Each row comes from the steps of one walk. Every step used is in the known rows, and no mark comes twice. Write the walk behind each row, first mark first.
In the rows, zero is written as 128.
Known rows:
vabig -> ganu: [126 145 102 142 175 134 121 110  99 114  63 111  96 118 122 171 132  79]
leseb -> ganu -> ruto -> rimuf: [139 135 121  95  91 153 126 132 122 125 150 136 163 139 177  68 140  95]
vabig -> ganu -> garor -> ruto -> leseb: [128  81  96 110 126 124 125 132 133 108 156  80  69 153 138 210 147 127]
ganu -> vabig: [141 159 120 137 195 146 147  73  87 147 113 171 163  81 127  74 137 149]
ganu -> rimuf: [131 110 123 176 133 110 140 133 140 104 103 165 167 102 152  79 113 141]
vabig -> ganu -> rimuf: [129 122 112 178 137 130 124 116 148 107  83 149 131 136 149 122 105  99]
vabig -> ganu -> rimuf -> ruto -> garor: [126 149 169 198  85  97 126 146 146 152 159 155 102 148  80 145 121  96]
garor -> ruto -> leseb -> ganu -> rimuf: [123  83 109 143  97 117 140 147 172  90 149 171 148 130 234 133 135 131]
rimuf -> ruto: [137 117 121 177 162 110 156 153 122 182 102 114 142  92 123 152 142 155]
garor -> ruto: [104 131 121 156 153  88 172 153  86 130 143 104 153 108 131 121 121 143]
rimuf -> ruto -> ganu -> vabig: [145 177 131 120 151 170 133 113 133 200 133 153 147 138 135 129 123 176]
leseb -> ruto -> garor: [ 86 147 171 111 148  97 151 153 107 116 169 130 110 143  48 159 171 100]
garor -> ruto -> leseb -> ganu -> vabig: [139 133 107 104 162 152 143  86 123 134 161 177 146 109 207 131 156 140]
ruto -> ganu: [123 161 126  83 130 139 112 151 120 108  88 115 114 134 136 151 127 132]
ruto -> rimuf: [140 141 124 117 131 159 116 122 103  50 104 122 144 109 143  57 109 128]
leseb -> ganu: [137 133 112 114 147 105 119 124 115 115  76 154 122  86 172 148 149  87]
vabig -> ganu -> garor: [143 112 109 116 139 109  95 106 120 132  89  95  60 137  82 184 128  85]
garor -> ruto -> rimuf: [118 140 129 132 116 136 145 147  94  68 157 103 159 136 149  60  88 144]
rimuf -> ganu: [127 117 133  99 154 133  97  96 123 112  61 109 118  82 102 135 136 124]

Which walk is each row?
[132 142 111 121 115 175 128 122 111 126 137  98 142 166 137  88 125  90]
vabig -> ganu -> ruto -> rimuf
[135 108 116 216 130 127 142 142 167 178 101 135 136 141 144 155 107 129]
vabig -> ganu -> rimuf -> ruto
[118 113 113 135 123  86 131 134 108 148 146  76  86 159  90 180 107 107]
vabig -> ganu -> garor -> ruto
[145  67 107 177 129 148 146 152 181 133 132 145 142 111 189 153 155 180]
ganu -> rimuf -> ruto -> leseb
[125  77 141  46 105 162  74 105 169 103 123  79  97 167  62 141 121 131]
leseb -> ruto -> rimuf -> ganu -> garor
[125 141 179 195  83  81 141 160 141 150 171 165 129 122  83 109 128 132]
ganu -> rimuf -> ruto -> garor
[136 117 127  93  67 116 106 139 124  84 169 108 118 155 147  96  90 115]
leseb -> ganu -> garor -> ruto -> rimuf
[120 185 132 102 144 151 147 111 103 159 166 145 157 148 142 102 102 167]
garor -> ruto -> ganu -> vabig
[125 137 130 125  97 136 116 153 164 100 107 157 147 148 163 104  99 147]
ruto -> ganu -> rimuf
[128 117 129 111  87 121 120 143 112  80 174  89 127 150 116  77  84 146]
ganu -> garor -> ruto -> rimuf
[136  99 126 212 125 112 158 158 162 177 119 148 168 111 144 114 116 167]
ganu -> rimuf -> ruto
[137 124 138  81 120 179  72  89 132  58  76 106 126 109 119  77 107 127]
ruto -> rimuf -> ganu
[111 109 131  46 118 128 111 162 159 148 136  87  87 193  79 209 142 138]
leseb -> ruto -> ganu -> garor
[150 162 118 112 174 139 126  68 104 148 105 196 152  83 167  97 143 112]
leseb -> ganu -> vabig
[132 150 130 119 121 141 127 174 143 170 107 106 118 142 134 178 127 157]
rimuf -> ruto -> ganu
[125 160 174 165 115  80 140 157 107 155 161 135 105 104  62 144 151 120]
rimuf -> ruto -> garor
[144 103  98  88 147 137 111 123 140  80  92 153 101  89 211 178 185 106]
ruto -> leseb -> ganu
[141 147 135 100 178 166 105  42 116 146  91 155 149  81 104  88 131 147]
rimuf -> ganu -> vabig
[117 104 124 131 122  69 147 150 103 147 161  90 117 129  91 141 117 145]
ganu -> garor -> ruto
[117  92 137 104 105  86 113 123 131 146 142  76 104 128  72 151 110 146]
rimuf -> ganu -> garor -> ruto
[114 174 159 129 108  98 140 128  89 168 175 122  96 150  58 139 169  55]
vabig -> ganu -> ruto -> garor
[132 153 142  98 133 188 113  57 115 114 150 136 167 125 122  39  87 160]
garor -> ruto -> rimuf -> ganu -> vabig
[143  75  98 181 133 163 134 139 184 136 116 133 115 139 188 189 148 147]
vabig -> ganu -> rimuf -> ruto -> leseb
[ 97 115 132 110 118 151 142 172 184 124 132 142 154 194 147 147 117 149]
leseb -> ruto -> ganu -> rimuf
[113 166 170 125 104  82 154 142  85 165 194 136 128 119  62 101 177  96]
ganu -> ruto -> garor
